Each row comes from the steps of one walk. Every step used is in the known rows, and no mark comes twice. Write the walk behind each row, first mark first.
Known rows
repu batuv: [ 13.5   5.6  20.5   5.1  -4.0  -4.8 -12.6   3.5  28.3  14.9  -0.5  -9.3
   4.1  15.9   0.8  12.0  -7.3  -3.7 -16.6  22.6   2.2  14.0]
vutug repu batuv nokife rasu: [  6.5  16.5 -10.2 -24.7  -5.2  13.1 -12.9  -5.2  32.2  21.5   9.1 -16.2
 -16.8   8.5  -0.3   9.8 -26.8  -5.7 -22.1  29.0 -24.3  16.1]
rasu nokife batuv: [-18.5  -5.7  23.1   6.3  30.3 -26.4   3.0 -10.4  21.2   8.1  11.6  22.8
 -13.2  22.2   2.3  15.2  -9.5   2.9 -15.5  28.0  -8.2  -5.1]
vutug repu: [ -3.1   1.2 -35.0 -16.9   2.2  25.9  -6.5   7.2  10.7  18.5   0.9 -12.1
  -5.8   7.5  14.4   6.6 -15.5  12.2   8.4   8.3 -19.5   6.5]
rasu nokife zoza repu: [-33.2 -23.8  29.0   2.2  28.3 -23.5  14.4  -5.8  -2.7   7.5  22.2   7.5
  -6.1  19.6  10.4  26.0 -17.2  -3.1 -18.0   9.2 -22.5  18.7]
zoza repu batuv nokife zitod: [-19.0   7.6  58.0 -29.1  -4.0 -12.5 -18.6  13.4  11.2   9.9   6.8 -16.0
 -18.7  18.9   7.4  28.8 -22.7 -22.5 -26.5  26.3 -15.0  23.2]
povu repu batuv nokife: [-46.2  -3.1  26.9 -15.5  -0.4  -9.8 -26.5  12.4  32.4  10.9  44.8  -1.7
 -20.0  10.5  -3.5  24.7 -19.2   0.4 -19.0  35.6 -16.0  29.4]
repu rasu nokife zoza: [ 19.0 -17.0  29.4   3.4   3.3 -37.7  12.7 -17.9   5.1  21.4 -18.7   4.8
  10.3  26.4 -10.8  22.8 -15.5  -4.8 -20.1  11.2  -3.1  18.6]
zoza nokife: [ -5.4   4.1  31.5   1.9   3.5  -1.1 -15.3   6.1 -10.4  18.2  24.4  11.1
 -12.4   9.9   8.2  -4.0   7.3  -6.4   0.7 -13.7   4.2  -3.5]
povu repu rasu: [-13.7 -15.9  11.2  -7.6 -12.5  -4.7  -8.1  13.7   9.1  21.2   2.3   6.2
  13.6   8.7 -10.1  35.7 -20.4   9.8  -0.8  13.3  -1.5  25.9]
nokife zitod repu batuv: [  7.9  -3.5  37.9   8.5  -0.4 -11.3  -5.4  18.0  -5.4  22.8  -2.9 -15.1
  -0.6   6.4   9.0  19.8 -19.7   0.1  -2.1  44.8 -16.1  19.2]
batuv nokife: [-25.5   5.5  20.6 -22.3  15.9 -16.0 -18.0  -7.0  21.4  -3.3  11.8   0.0
 -32.2   3.9  18.3   1.8  -7.5  -6.5  -9.2   4.6 -22.9   8.7]
zitod nokife zoza: [-11.8 -14.7  29.6   8.8  10.3  20.3  15.2   1.7 -20.5   8.9  22.0  -3.4
   7.1  16.9   3.1   3.7   4.1 -16.0  -1.0   8.3 -29.5  13.6]
batuv nokife zoza: [-27.5 -19.1  28.1   1.6  23.4 -17.5  -4.6 -10.1   4.9   4.9  17.4  -8.6
 -23.1   0.4  11.4   8.5  -1.9 -12.2  -8.4   9.0 -34.8  23.5]
batuv nokife rasu: [ -1.5   4.1  20.6  -7.7  18.5 -10.4  -0.9 -19.7  16.4   0.0   1.7   6.8
 -17.3 -11.9  10.8  10.3 -16.9  -6.8 -13.8   3.1 -27.6  16.3]
vutug repu batuv nokife: [ -7.0  17.1  -9.0 -32.4  -5.6   9.2 -24.3   2.5  36.5  19.1  14.9 -20.9
 -25.2  17.7   3.9   3.9 -20.5  -4.7 -20.0  29.5 -21.7  12.3]
nokife zoza repu rasu: [  3.6 -28.7  32.6   7.5  -5.0  -0.5  11.4  11.2 -17.2  22.2 -21.7 -12.9
  28.2   9.9  -4.8  39.3 -12.3 -15.9  -7.1   0.9 -16.7  26.4]
povu repu vutug: [-40.9 -18.5  -4.4 -24.3  14.5   4.2  -4.6  40.5   9.4  17.0  18.9  13.6
 -16.4   3.9   4.6  12.9   3.7  23.7   4.7  17.7 -19.9  15.9]
rasu nokife: [-19.4  -2.2  13.3  -6.1  26.7 -27.3   2.1 -15.3  18.9   0.6  18.5  16.8
 -19.6  20.9  15.9   7.3 -14.8  11.6 -13.7   8.4  -7.9   4.6]
vutug repu rasu nokife zitod: [ 18.5   0.5  -5.3 -25.7  -6.1 -13.1   3.2 -11.3   5.7  29.6 -20.3  -8.1
  -9.4  28.7  -3.4  16.1 -30.4   6.5  -8.6  24.4  -8.4  17.0]
zoza repu vutug: [-18.6  -0.8  15.5 -46.2   8.6  10.2  -1.7  45.3   4.8  10.4 -14.0   6.1
 -11.8  11.6  17.6  13.8   2.4   1.8  -5.5  -1.8 -17.3   0.0]
nokife zoza: [ -3.2 -35.4  10.2  35.4  18.1  -0.4  13.8  -2.3 -13.9  16.8   0.9 -10.4
  13.0  -2.4   6.0  17.1   2.3  -0.7   6.8   3.9 -22.6  25.9]

Write each row's walk
[  1.6  11.9  19.6 -27.1  -1.5 -18.8  -6.3  17.4  19.0  16.4  -8.6  11.2
   7.5  17.4   6.5  20.0 -30.7   0.4 -16.4  18.2 -12.9 -10.3] | zitod repu rasu nokife
[-25.2   1.4  41.6 -19.5  16.0 -23.3 -15.3   4.7   0.9   5.6  11.5  -8.2
 -35.1   0.2  20.7   9.5 -18.6  -6.5  -2.6  28.8 -34.4  13.8] | batuv nokife zitod repu
[ -4.1  14.0  17.9  -9.4  -4.1   6.4 -17.3  33.0  26.1  16.2  11.4  -5.2
   8.7   6.9  11.1  14.0 -19.6  -3.0 -14.0  30.7 -16.6  -4.4] | zitod repu batuv
[ -9.0   2.6  -5.2 -19.2  -1.5   7.6 -16.0   0.9  25.4  25.4  18.1 -27.2
 -20.6  15.2  -0.7   7.2 -17.4  -9.5 -18.3  32.1 -29.2  21.0] | vutug repu batuv nokife zoza
[ 13.0   7.2 -17.7 -32.9  -8.3  -4.7  -2.6  -6.7  21.2  24.4 -13.5  -2.3
  -5.3  27.5  -2.3  12.7 -29.1   7.8 -13.0  14.7  -8.2   5.1] | vutug repu rasu nokife
[-32.1 -23.2  27.2 -14.0  32.7 -24.5  16.8   9.4  -1.2  10.8  16.5  10.8
 -18.2  22.5   9.6  16.1  -5.6   1.5 -20.0  11.3 -26.9  13.3] | rasu nokife zoza repu vutug
[ 26.2   5.9 -24.1 -26.5 -19.2  14.6  -6.5   5.4  13.3  28.4 -28.8 -12.9
   7.6  16.6  -2.1  14.5 -22.5   5.4  -0.9   8.1  -6.9   7.0] | vutug repu rasu
[ -3.5   2.6  40.6 -29.5  -5.8 -17.1  -0.3   9.8  11.8  16.1 -21.7  12.9
   8.8  29.7  -6.8  41.1 -27.2 -14.4 -23.7  12.8   0.4  -1.2] | zoza repu rasu nokife batuv
[ -6.4   4.8  30.8  -1.8   7.1  22.1   1.4   9.6  -1.2   7.9  12.2  11.3
   2.7  22.4  -2.7   6.8   2.8 -17.7  -2.3  23.6 -18.3 -11.4] | zitod nokife batuv
[-18.0  20.9  28.5 -26.2  -0.7  -3.7 -27.1  26.7  36.1  10.3  22.8  -6.3
 -12.9   7.4  12.2  10.5 -22.7 -12.4 -22.9  34.1 -26.3  -4.4] | zitod repu batuv nokife
[-24.9   1.2  38.4 -36.8  21.0 -24.5 -12.5  21.1   1.9   9.6   3.3  -3.9
 -47.4   3.1  19.2   0.2  -7.3  -1.5  -5.1  32.6 -38.8   9.2] | batuv nokife zitod repu vutug
[ 12.3   5.2 -13.0 -26.2  -5.4  -4.1  -2.2  -3.2  21.1  30.1 -18.4   1.9
  -3.4  28.9 -10.8  19.1 -25.7   2.0 -14.5  26.3  -8.7  -0.9] | vutug repu rasu nokife batuv
[-27.0 -18.6  39.7   4.1  21.0 -26.4   9.1  -4.8   7.8  11.6  25.8   0.9
  -4.7  26.5   2.6  27.7 -18.1  -7.8 -28.6  21.3 -17.5  22.3] | rasu nokife zoza repu batuv
[ 14.2   9.4  14.1 -20.6 -14.3   1.0  -8.1  28.3  12.9  20.5 -22.6   1.4
  20.8   6.3   6.1  20.6 -24.1  -0.7  -4.9  13.3 -13.4  -8.4] | zitod repu rasu
[-17.1  -6.3  48.9  -6.0  -2.0  23.2   7.4  14.3 -14.1  11.9  26.3 -10.7
  11.8  26.3  -2.4  17.7  -5.0 -28.2 -17.5  15.7 -28.5  16.5] | zitod nokife zoza repu batuv
[-12.4  -0.2  41.2  -2.6  20.4 -37.9   1.1  -1.5   8.2  14.5  19.4   2.4
 -20.7  23.0  10.7  15.3 -27.2   4.7 -19.9  44.4 -15.1  13.8] | rasu nokife zitod repu batuv
[  7.6  10.4 -21.8 -17.0 -10.3  20.5 -13.4   8.3  27.6  25.6   3.2 -21.2
  -4.2  17.1   1.7   8.5 -18.4   3.5 -10.6  25.7 -11.1  11.2] | vutug repu batuv
[-10.7  14.3  45.1 -29.9  -4.2   0.6 -12.3   8.4  23.4   6.9   7.0  -4.9
  -4.9   8.4   4.0  30.2 -26.5 -23.1 -33.1  13.2 -16.6  18.4] | zoza repu batuv nokife rasu
[ -5.5  14.2  35.2 -15.8  -0.1 -18.4 -24.3  -3.6  38.5   7.4  15.2 -10.9
 -22.3  16.0   2.7   6.0 -10.5 -14.7 -28.0  27.2 -10.4  15.7] | repu batuv nokife
[ -5.6   0.7  39.3  16.0   6.8   1.0 -14.2  10.8  -8.4  25.7  17.6  16.7
  -6.7  12.1  -4.8   4.7  11.6 -13.9   0.8   5.9   5.7 -15.3] | zoza nokife batuv
[-23.7 -12.8  40.2  -6.2   4.4  26.8  13.1  13.0 -24.2   7.0  22.9  -4.5
  10.0  20.2   5.7  16.7  -4.3 -23.2  -6.8   4.2 -33.0  13.2] | zitod nokife zoza repu
[ 11.8  12.8  34.1  -5.8   1.9 -14.8 -10.9 -13.2  35.5  10.1   6.0  -4.2
 -11.8   4.0  -2.3  12.0 -16.6 -14.8 -32.2  24.6 -14.9  21.5] | repu batuv nokife rasu
[-11.2 -13.6  32.6   6.3  28.4 -41.0  11.3 -20.6  -3.2   7.3   9.2   7.3
 -25.0  20.1  13.7  12.4 -16.7  10.9  -7.7  25.6  -9.5  21.2] | rasu nokife zitod
